Known rows, with every step that occurs
tomutep/ruvi/nezo/peki/kavu: [ 0.08  0.42 -0.34  0.09 -0.14 -0.21  0.21 -0.10  0.20  0.01  0.30 -0.05
 -0.10 -0.07  0.06 -0.19 -0.03 -0.13  0.07  0.21  0.26  0.04]
tomutep/peki: [-0.15 -0.21  0.00  0.17 -0.23 -0.01 -0.20 -0.07  0.03  0.03 -0.06 -0.14
  0.09  0.11 -0.05  0.14  0.21  0.03  0.07 -0.19 -0.02 -0.03]
ruvi/tomutep/peki/nezo: [-0.24 -0.21 -0.02  0.00 -0.10  0.03 -0.11  0.06 -0.03 -0.01  0.03  0.15
 -0.05  0.05 -0.05  0.02  0.12  0.03  0.00 -0.28 -0.33  0.04]
tomutep/ruvi/kasiso: [ 0.28  0.17 -0.15  0.05 -0.12 -0.11  0.06  0.03  0.23 -0.07  0.15 -0.04
 -0.01  0.23  0.28 -0.01  0.06  0.13  0.23 -0.01  0.27  0.08]
peki/buna: [-0.08 -0.09  0.12 -0.03  0.15  0.09 -0.16 -0.04 -0.03 -0.12 -0.08  0.02
  0.09 -0.10  0.09 -0.12 -0.08 -0.06  0.16  0.15 -0.09 -0.16]
tomutep/peki/buna/ruvi/kasiso: [ 0.21 -0.07 -0.01 -0.03 -0.09  0.10  0.08  0.10  0.14  0.00 -0.03 -0.23
  0.10  0.38  0.13 -0.16 -0.13  0.07 -0.14 -0.41 -0.28 -0.26]
kasiso/peki/kavu/ruvi: [ 0.13  0.12 -0.12  0.16 -0.08  0.10  0.12 -0.06 -0.12  0.31 -0.06  0.02
 -0.12  0.03  0.08  0.27  0.21 -0.09  0.08 -0.02  0.00  0.40]
kavu/ruvi/tomutep: [ 0.04 -0.10  0.21 -0.08 -0.15 -0.03 -0.05  0.09 -0.14 -0.05 -0.30  0.18
 -0.12 -0.03 -0.10  0.24  0.00  0.13  0.08  0.05 -0.05 -0.07]
kasiso/ruvi: [-0.14 -0.34  0.14  0.10  0.12  0.15 -0.30 -0.20  0.11  0.12  0.13  0.14
  0.06 -0.14 -0.09  0.13  0.10  0.07  0.07  0.09  0.35  0.28]
buna/ruvi: [ 0.09 -0.25 -0.01 -0.13  0.00  0.17 -0.05 -0.02  0.12 -0.05 -0.05 -0.03
  0.13 -0.02 -0.03  0.01 -0.03  0.17 -0.23 -0.05 -0.12 -0.01]
nezo/peki/buna/ruvi/tomutep: [-0.07 -0.04  0.31 -0.29  0.22  0.13 -0.05  0.12 -0.06 -0.15 -0.04 -0.12
  0.09 -0.18 -0.11 -0.07 -0.39 -0.03 -0.31  0.04 -0.30 -0.19]
kavu/ruvi/nezo/peki: [-0.14  0.37 -0.08  0.15 -0.15 -0.21  0.17  0.06 -0.19 -0.13 -0.15 -0.05
  0.05 -0.13 -0.29  0.11  0.06  0.04 -0.12  0.26  0.22 -0.23]
buna/peki/kavu/ruvi: [ 0.12 -0.21 -0.03  0.13 -0.23 -0.16  0.11  0.09  0.06  0.26 -0.28  0.20
  0.03  0.22 -0.10  0.23  0.20 -0.17  0.06 -0.12 -0.03  0.00]
ruvi/tomutep: [-0.03 -0.16  0.11 -0.26  0.08  0.02 -0.18 -0.02 -0.06 -0.12 -0.08  0.10
 -0.14 -0.12  0.03  0.08 -0.05  0.07  0.12  0.14 -0.05  0.08]
ruvi/kasiso: [ 0.07  0.11 -0.20 -0.11  0.13 -0.01  0.02  0.13  0.00 -0.08  0.06 -0.04
 -0.09  0.12  0.05  0.05 -0.02  0.10  0.13  0.04  0.21  0.16]
nezo/peki/buna/ruvi: [-0.13  0.00  0.19 -0.06  0.18  0.15 -0.02  0.11  0.00 -0.12 -0.01 -0.20
  0.28 -0.15 -0.16 -0.10 -0.27 -0.05 -0.33  0.02 -0.16 -0.19]
kasiso/peki/buna/ruvi: [ 0.13 -0.09  0.14 -0.07  0.19  0.24 -0.06 -0.19 -0.03  0.04 -0.03 -0.15
  0.19 -0.05  0.28 -0.05  0.03 -0.02 -0.15 -0.04 -0.34  0.05]
kavu/ruvi: [-0.02 -0.06  0.08  0.14 -0.19  0.01 -0.02  0.06 -0.09 -0.01 -0.26  0.08
  0.06 -0.02 -0.15  0.21  0.11  0.12  0.03  0.05  0.09 -0.08]
nezo/peki/kavu: [-0.22  0.13 -0.17  0.00  0.14  0.05  0.00  0.14 -0.02  0.12  0.18 -0.09
 -0.06 -0.19 -0.24  0.09 -0.15 -0.19 -0.06  0.10  0.18  0.29]
buna/ruvi/nezo: [ 0.19 -0.01 -0.21 -0.21 -0.04  0.03  0.09 -0.16  0.10 -0.17 -0.02  0.02
  0.02 -0.02  0.06 -0.20  0.01  0.17 -0.19  0.12 -0.09 -0.21]
kavu/peki/buna: [-0.16 -0.16  0.25 -0.05  0.14 -0.06 -0.06  0.06 -0.15 -0.21 -0.04 -0.16
 -0.03 -0.13 -0.07 -0.18 -0.10 -0.07  0.00 -0.05 -0.05 -0.18]
kavu/peki: [-0.17 -0.19  0.12 -0.06  0.03 -0.11 -0.05  0.07 -0.13 -0.17  0.01 -0.15
 -0.06 -0.12 -0.18  0.05  0.05  0.05 -0.06 -0.07  0.12  0.05]
kavu/peki/buna/ruvi: [ 0.04 -0.28  0.27 -0.16  0.10  0.05  0.07  0.08 -0.05 -0.19 -0.06 -0.19
  0.07 -0.08 -0.07 -0.24 -0.20  0.03 -0.32 -0.22 -0.27 -0.26]

Rows
[-0.20 -0.29 -0.08  0.05  0.09 -0.10 -0.04  0.09  0.01  0.00 -0.06  0.26
  0.26  0.07 -0.06  0.10  0.31 -0.12 -0.01 -0.07 -0.16  0.05]
buna/peki/nezo
[ 0.40  0.34 -0.36  0.05 -0.01 -0.01  0.22 -0.10  0.19  0.25  0.31 -0.10
 -0.20  0.27  0.48  0.04  0.15 -0.07  0.25 -0.09  0.18  0.53]
tomutep/ruvi/kasiso/peki/kavu
[ 0.24  0.21 -0.28  0.00 -0.07  0.00  0.30  0.27  0.00  0.21 -0.02  0.09
 -0.27  0.21 -0.06  0.07 -0.09  0.02  0.10 -0.10  0.18  0.19]
peki/kavu/ruvi/kasiso
[-0.25  0.14  0.11  0.10  0.26 -0.04 -0.13 -0.20 -0.02 -0.03  0.20  0.01
  0.09 -0.28 -0.13 -0.19 -0.08 -0.12 -0.01  0.35  0.33 -0.09]
kasiso/ruvi/nezo/peki/buna
[ 0.30  0.32 -0.13  0.09 -0.01 -0.05  0.07 -0.12  0.11  0.04  0.19 -0.17
  0.02  0.24  0.45  0.14  0.27  0.07  0.22 -0.03  0.21  0.35]
tomutep/ruvi/kasiso/peki
[-0.32  0.11  0.15  0.06  0.24  0.02 -0.14  0.08 -0.11 -0.14  0.01 -0.15
  0.21 -0.24 -0.16 -0.02 -0.17 -0.15 -0.03  0.20  0.04 -0.10]
nezo/peki/buna
[-0.09  0.16  0.06 -0.05 -0.06 -0.05  0.12  0.25 -0.16  0.14 -0.08  0.08
 -0.22 -0.12 -0.31  0.24 -0.24 -0.10 -0.09  0.06  0.05  0.15]
nezo/peki/kavu/ruvi/tomutep
[-0.22  0.34 -0.06 -0.02  0.19 -0.14  0.01 -0.04 -0.14 -0.24  0.04 -0.11
  0.08 -0.22 -0.06 -0.23 -0.12 -0.13  0.02  0.37  0.07 -0.31]
ruvi/nezo/peki/buna
[ 0.03  0.23  0.01 -0.14  0.27  0.09  0.16  0.28  0.00 -0.11  0.09 -0.25
  0.16  0.04 -0.09 -0.11 -0.36 -0.01 -0.31 -0.05 -0.04 -0.10]
nezo/peki/buna/ruvi/kasiso
[ 0.17 -0.24  0.11 -0.12 -0.19 -0.20  0.09  0.12 -0.01  0.21 -0.32  0.29
 -0.15  0.19 -0.04  0.26  0.08 -0.19  0.11 -0.10 -0.15  0.02]
buna/peki/kavu/ruvi/tomutep
[-0.16 -0.15  0.08  0.17 -0.31 -0.02  0.01  0.17 -0.13  0.05 -0.21  0.22
 -0.03  0.13 -0.18  0.17  0.16  0.09 -0.06 -0.35 -0.33 -0.11]
kavu/ruvi/tomutep/peki/nezo
[-0.09 -0.38  0.26 -0.13  0.16  0.12 -0.33 -0.19  0.04  0.09  0.09  0.23
 -0.13 -0.17 -0.04  0.14 -0.03  0.09  0.10  0.12  0.23  0.29]
kasiso/ruvi/tomutep
[-0.05 -0.34  0.00 -0.12 -0.13  0.16  0.00  0.09  0.08  0.00  0.00  0.11
  0.04  0.12 -0.07 -0.03  0.02  0.16 -0.32 -0.44 -0.53 -0.04]
buna/ruvi/tomutep/peki/nezo
[-0.13 -0.42  0.41  0.06 -0.02  0.09 -0.37 -0.22  0.07  0.13  0.03  0.07
 -0.05  0.02  0.05 -0.01 -0.01 -0.04  0.14 -0.18 -0.06 -0.04]
kasiso/ruvi/tomutep/peki/buna
[ 0.17  0.35 -0.30  0.18  0.09 -0.01  0.20  0.01  0.08  0.06  0.32  0.06
  0.05  0.20  0.40  0.03  0.30  0.08  0.12 -0.12  0.05  0.44]
tomutep/ruvi/kasiso/peki/nezo
[ 0.19  0.01 -0.08 -0.21  0.06  0.05  0.09 -0.16  0.08 -0.19 -0.06  0.02
  0.06 -0.04  0.17 -0.42 -0.13  0.07 -0.11  0.13 -0.26 -0.43]
peki/buna/ruvi/nezo
[-0.29 -0.19 -0.15  0.22 -0.12  0.07 -0.08  0.06  0.01  0.03  0.06  0.06
  0.13  0.07 -0.10  0.01  0.24  0.02 -0.02 -0.28 -0.18  0.04]
tomutep/peki/nezo
[-0.04 -0.41  0.07  0.01 -0.11  0.10 -0.23 -0.19  0.17  0.37  0.19  0.14
 -0.27  0.07 -0.05  0.09  0.01 -0.08  0.13 -0.26  0.09  0.37]
kasiso/ruvi/tomutep/peki/kavu
[ 0.12  0.12 -0.31  0.20 -0.49 -0.15  0.22 -0.08  0.04  0.20 -0.11  0.04
 -0.21  0.22 -0.06 -0.06  0.18 -0.04  0.11 -0.17 -0.04 -0.19]
tomutep/peki/kavu/ruvi/nezo
[ 0.19  0.33  0.07  0.11  0.11  0.03  0.15  0.07 -0.20  0.08 -0.15 -0.10
 -0.01  0.19  0.25  0.12  0.10 -0.03  0.13  0.00 -0.01  0.08]
kavu/ruvi/kasiso/peki/buna
[-0.26  0.09 -0.03  0.11  0.16 -0.08 -0.12 -0.18  0.01 -0.01  0.24  0.00
  0.05 -0.26 -0.25  0.02  0.05 -0.01 -0.08  0.32  0.52  0.14]
kasiso/ruvi/nezo/peki
[-0.01  0.42  0.00  0.14 -0.04 -0.23  0.06 -0.14  0.10 -0.25  0.12 -0.12
  0.16 -0.11  0.15 -0.29 -0.05 -0.11  0.10  0.30  0.14 -0.40]
tomutep/ruvi/nezo/peki/buna
[-0.23  0.30 -0.19 -0.03  0.07 -0.16  0.02 -0.05 -0.10 -0.18  0.08 -0.13
  0.04 -0.22 -0.16 -0.03  0.01 -0.02 -0.05  0.33  0.23 -0.07]
ruvi/nezo/peki
[-0.09 -0.22  0.27 -0.07 -0.10  0.00 -0.24 -0.08 -0.03 -0.07 -0.14 -0.06
 -0.06  0.08  0.12 -0.06 -0.05 -0.07  0.17 -0.16 -0.32 -0.25]
ruvi/tomutep/peki/buna
[-0.04 -0.11 -0.07  0.03  0.09 -0.02 -0.15 -0.32  0.08  0.02  0.16  0.18
 -0.07 -0.14  0.00 -0.10  0.15  0.10  0.12  0.26  0.40  0.09]
kasiso/ruvi/nezo
[ 0.15  0.17 -0.08  0.07 -0.10 -0.04  0.15  0.23 -0.08 -0.01 -0.16  0.03
 -0.06  0.19 -0.06  0.18  0.03  0.15  0.06 -0.03  0.20  0.00]
kavu/ruvi/kasiso
[ 0.15 -0.26  0.27 -0.38  0.14  0.19 -0.08 -0.02  0.03 -0.14 -0.14  0.07
 -0.02 -0.05  0.13 -0.17 -0.30  0.07 -0.12 -0.02 -0.40 -0.23]
peki/buna/ruvi/tomutep
[-0.15  0.19 -0.08  0.18 -0.09 -0.03  0.14  0.23 -0.08  0.18 -0.03 -0.02
 -0.03 -0.11 -0.37  0.23 -0.10 -0.13 -0.12  0.03  0.19  0.14]
nezo/peki/kavu/ruvi
[ 0.11 -0.22  0.13 -0.14  0.12  0.22 -0.05 -0.03  0.08 -0.08 -0.08 -0.02
  0.19 -0.04  0.09 -0.20 -0.17  0.04 -0.15 -0.02 -0.29 -0.24]
peki/buna/ruvi
[ 0.32  0.33 -0.01  0.11  0.11 -0.03  0.06 -0.12  0.09  0.01  0.14 -0.16
  0.06  0.23  0.57 -0.07  0.12 -0.03  0.29 -0.01  0.04  0.13]
tomutep/ruvi/kasiso/peki/buna
[ 0.18  0.19 -0.33  0.02 -0.21 -0.12  0.26 -0.04 -0.01  0.09 -0.08  0.19
 -0.26  0.02 -0.02 -0.11  0.03 -0.01  0.11  0.15  0.07 -0.08]
peki/kavu/ruvi/nezo
